What can hang from each mark
zepon: nivupiz
vure: fima lotib mavin
lotib: dati zepon
dati: fima lotib
nivupiz: dati vure
tibaf: lotib nivupiz
nesu: lazu mavin
seko: lazu
fima: dati tibaf zepon

Known rows, with every way that one mark hangs from another
dati(fima lotib(zepon(nivupiz))): [ -5   0 -35  18 -25 -23  17  30  13 -17  -9  -9   1  -6   3  -8   5  17
 -21  -3 -16   9  11  -4   5]
nivupiz(dati): [ -9  21   5  11 -22 -18   9  24  13 -12 -12  -8  13   9 -25  -5   2  16
 -16   2 -15   0  15  -6  12]
tibaf(nivupiz(vure)): [-11  13 -36  14 -18 -27  12  27   1 -34 -12  -9   2  -1 -17   1 -10  16
 -14 -10 -13  -1  14  -2  29]
nesu(lazu mavin): [  5  13 -25  10 -13 -16   0  26  15 -16 -13  -2   8  12 -16   0  -1   3
 -32   6 -19   4  12   0  11]
vure(lotib): [-11  13 -17   5   9 -25   1  28   5 -28 -12  -5   8   5 -30  -3   6   5
 -19   3 -22   6  16 -10  10]
nivupiz(dati(fima(tibaf zepon) lotib) vure): [-18  31 -22  11 -44 -21   4  26 -15 -30  -6 -11  14  14  -4 -45  -5  -3
  23   3 -12 -11  26 -12  22]
tibaf(lotib(dati zepon)): [ -5  18 -27  15 -27 -22  10  30  10 -15   1 -12   6   4  -9  -7   4   0
 -13   6 -16   6  16  -1   4]
seko(lazu): [ -9  14 -17  11  -5 -30  16  26   6 -20  -7  -5  10   2  -8   0   1  21
 -10  -3 -13   9  12  -2   3]
nivupiz(vure(fima(dati zepon) mavin)): [-15  24 -20   3 -16 -21  18  32   7 -36 -25 -10   0  24 -11 -33 -10  -3
  17  -9 -16  -3  19  -4  30]
fima(dati tibaf(lotib nivupiz(vure)) zepon): [ -8  29 -46   4 -48 -30   4  31 -20 -36  -4 -21  17   6  -2 -28 -24 -29
  32 -10 -15  -9  30  -4  38]
dati(fima(tibaf(nivupiz) zepon) lotib): [ -7  20 -40   5 -39 -26 -11  27 -21 -34 -12  -7  14  -1  -2 -40  -9 -18
  26  -5 -12   0  29  -6  27]
lotib(dati zepon): [-11  12 -20  16 -24 -18  14  30  20 -12  -8  -6  13   5  -7  -1   3  18
 -33   2 -16   8  10  -2  10]
lotib(dati(fima) zepon(nivupiz)): [-20   3 -35  16 -37 -23  16  32  33  -3  -4  -4   4   1   8   6   1  27
 -40   2 -11  13   6  -2  12]
vure(fima(dati tibaf zepon) mavin): [-15  28 -11  -3 -19 -19   7  32  10 -26 -29  -6  22  19  -1 -46  -5 -20
  26 -11 -18  -1  29  -2  31]
zepon(nivupiz(dati(fima(tibaf)) vure)): [-33  20 -24  15 -41 -24  16  28  23 -11  -6  -8  15   7   6 -11  -3  22
 -17  -2 -10  -4  16  -7  30]
dati(fima(tibaf) lotib(zepon(nivupiz))): [-12   6 -37  17 -29 -22  14  30  13 -17 -10  -8  17  -7  16 -21   6   7
 -14  -5 -17   5  18  -3  14]
nivupiz(dati vure(fima lotib(zepon) mavin)): [-25  30  -7   8  -7 -24  23  30  32 -31 -10 -10  -5  17 -11 -20  17  14
 -12  -6 -15   3  22  -6   9]
lotib(zepon(nivupiz(vure(mavin)))): [-14  11 -43  18  -7 -32  24  30  27 -26 -12 -14   0   6   5  -2  -2  20
 -26 -10 -20   8   9   1  18]
vure(fima(tibaf zepon) lotib(dati) mavin): [-31  38 -23  -7  -4 -27 -10  32  14 -28 -15  -2  14  27  -6 -44   4 -30
  12   1 -18   7  31  -6  30]
dati(fima(tibaf zepon(nivupiz)) lotib): [-15  12 -42   9 -28 -27  -7  30  -7 -21 -13  -9  11   6   4 -35  -9 -16
  12  -2 -16   2  23  -7  26]
lotib(dati(fima(tibaf)) zepon): [-21  15 -24  14 -39 -15  11  31  22 -13  -8   1  23   0  11 -19   9  21
 -20   4 -12   5  16  -5  12]
zepon(nivupiz(dati(fima) vure(lotib mavin))): [-29  31 -24   4 -17 -36  14  27  22 -24   0  -9   1  14 -10  -6   5  19
 -16   3 -16   5  15  -9  15]
nesu(mavin): [  0  11 -18   6 -18 -21  -6  25   8 -13 -20  -7   9   8 -19   0   8   2
 -18   3 -20   6  13  -3  14]
zepon(nivupiz): [-12   3 -27  13  -7 -26   8  28  17 -12 -15  -8   6   4 -13   6  -6  10
 -27  -4 -18   8  10  -2  23]
fima(tibaf): [-14  15 -17  11  -8 -18   3  27   7 -22 -19  -3  25   3 -10 -18   2   4
  -8  -3 -19   0  20  -4  22]
tibaf(lotib nivupiz(dati(fima))): [ -7  27 -15   7 -49 -27   2  23   0 -18   2  -9  -1  -2 -18 -10   0   4
  12   2  -5   2  24  -4   9]
zepon(nivupiz(vure(fima(tibaf) lotib mavin))): [-37  25 -37   3  10 -32  12  33  27 -32 -17  -6   6  15   2 -24   5  -8
 -10 -11 -19   3  23  -4  37]
tibaf(nivupiz(dati(fima lotib(zepon)))): [ -1  19 -14  14 -54 -23  15  24   4 -20  -2 -11   7  -8  -5 -13   6  17
  -6  -4  -8   3  20  -4   3]

Rows
[ -4  16 -18   9 -44 -16  27  32   8 -24 -18 -12  27  -6  10 -27   2  -9
   1 -20 -15  -3  28   2  25]
vure(fima(dati(lotib(zepon)) tibaf(nivupiz)))
[-25  14 -47  11 -27 -29  10  32  11 -39  -3  -6   8  -9   5 -14   7  16
 -13  -9 -13   3  23  -9  21]
dati(fima(tibaf(nivupiz(vure(lotib(zepon))))))
[  5  20 -25   9 -47 -21  24  29  -5 -26 -10 -17  38 -10   8 -19  -4  -6
  -4 -14 -21  -3  25   0  19]
fima(dati(lotib(zepon)) tibaf(nivupiz))
[-26  33 -17  -2  -4 -22  24  33  15 -39 -19  -6  22  16  -5 -31   7  -3
   3  -8 -22  -5  25  -6  29]
nivupiz(vure(fima(dati tibaf) lotib mavin))
[-20  17 -32  -1 -24 -28  10  35   2 -39 -14 -13  -5  14 -19 -16 -15 -12
   6 -14 -14  -1  24  -9  37]
tibaf(nivupiz(vure(fima(dati zepon) lotib)))
[-17  16 -27   7 -32 -20  -6  30   3 -18  -9   0   2  14 -14 -19  -7   7
  -2  10 -11   7  14  -8  17]
lotib(dati(fima(zepon)))
[-13  24 -29  14 -32 -21   7  31  11 -14   0 -10  22   3   4 -19   5  -9
  -6   4 -17   3  23  -1  12]
fima(tibaf(lotib(dati zepon)))
[-15   1 -33  11  -1 -31   9  33  27 -17  -7 -12   2   1  -9   9   5   8
 -38  -5 -23  14  13  -6  10]
vure(lotib(zepon(nivupiz)))
[-17  12 -14  10 -19 -31  12  30  31  -7  -1 -16   6   6 -10   9   6  10
 -38  -3 -20  11  16  -7   8]
vure(lotib(zepon(nivupiz(dati))))
[-23   9 -26  14  -6 -18   4  32   8 -32 -24  -6 -16  19 -17 -26  -9   1
   7  -9 -10  -2  18  -7  32]
nivupiz(vure(fima(zepon)))
[-17   2 -37  10 -22 -27  -6  31   9 -15 -15  -6  -8   8  -8 -11 -11   5
  -5  -1 -12  10  13  -7  23]
dati(fima(zepon(nivupiz)))
[ -1  19 -19  10 -35 -19  19  32   7 -20  -8 -16  29  -2   2 -20   2  -7
   4  -4 -21  -2  25  -3   9]
fima(dati tibaf(lotib(zepon)))
[-18  14 -27   8 -23 -20 -11  29  -2 -25 -19  -1  11   7  -5 -35  -3  -2
  15   0 -13   2  24 -10  23]
dati(fima(tibaf zepon))
[-21  25 -46   9 -37 -28  -1  32  -2 -29  -4 -12 -18  17 -11 -24 -17 -23
  20  -6  -4  -1  25  -1  38]
tibaf(lotib(dati) nivupiz(vure(fima(zepon))))
[-18  21 -36   4  -8 -37  11  32  31 -15  -1 -11  11  11   0   2   6   2
 -38   2 -24  18  13  -1  10]
vure(lotib(dati zepon(nivupiz)) mavin)
[-17  45  -9   1 -33 -28   2  24  11 -22 -10  -9  12   8  -3 -36   6 -25
  29 -10  -8  -1  38   4  26]
vure(fima(tibaf(lotib nivupiz(dati))) mavin)
[-17  17 -39  12  -1 -33  17  28  16 -27 -14 -11   3  10  -7  -4  -6  14
 -18  -6 -20   4   9   0  27]
zepon(nivupiz(vure(mavin)))
[-12  23 -34   6 -36 -24 -10  30  -8 -20   0  -6  -5  13 -16 -26  -6 -11
  17  13 -10   5  20  -7  12]
tibaf(lotib(dati(fima(zepon))))
[-21  35 -32   2   1 -31  11  28   7 -35  -2  -6  12  19 -19 -10   4   8
 -19   8 -22   4  14  -6  18]
nivupiz(vure(lotib(dati) mavin))
[-11  21 -15   6 -50 -27  -8  25   1 -18  -8  -8  -2   6 -16 -16 -10   5
  10  -3  -5   4  23  -7  20]
tibaf(nivupiz(dati(fima(zepon))))
[-13  16 -20  16 -31 -10  39  34   9 -31 -19 -12  23   4   9 -32   3   4
  -2 -13 -18 -11  22  -3  23]
nivupiz(vure(fima(dati(lotib(zepon)) tibaf)))
[-38  19 -36   0 -14 -29 -10  36  23 -11 -12  -6   7  23   0 -24  -7 -29
 -11  -4 -16   8  25  -7  41]
vure(fima(tibaf zepon(nivupiz)) lotib(dati))
[ -3  17  -4  16 -40 -16  18  25   7 -17  -5  -9   9  -1  -9 -19  13  22
  -9   4 -12   2  17  -7  -6]
nivupiz(dati(fima lotib(zepon)))
[-25  26 -43  -5 -16 -39 -10  31  12 -20  -2  -5   1  20  -7 -16  -5  -9
  -6   9 -18  16  16  -7  19]
vure(lotib(dati(fima(zepon(nivupiz)))) mavin)
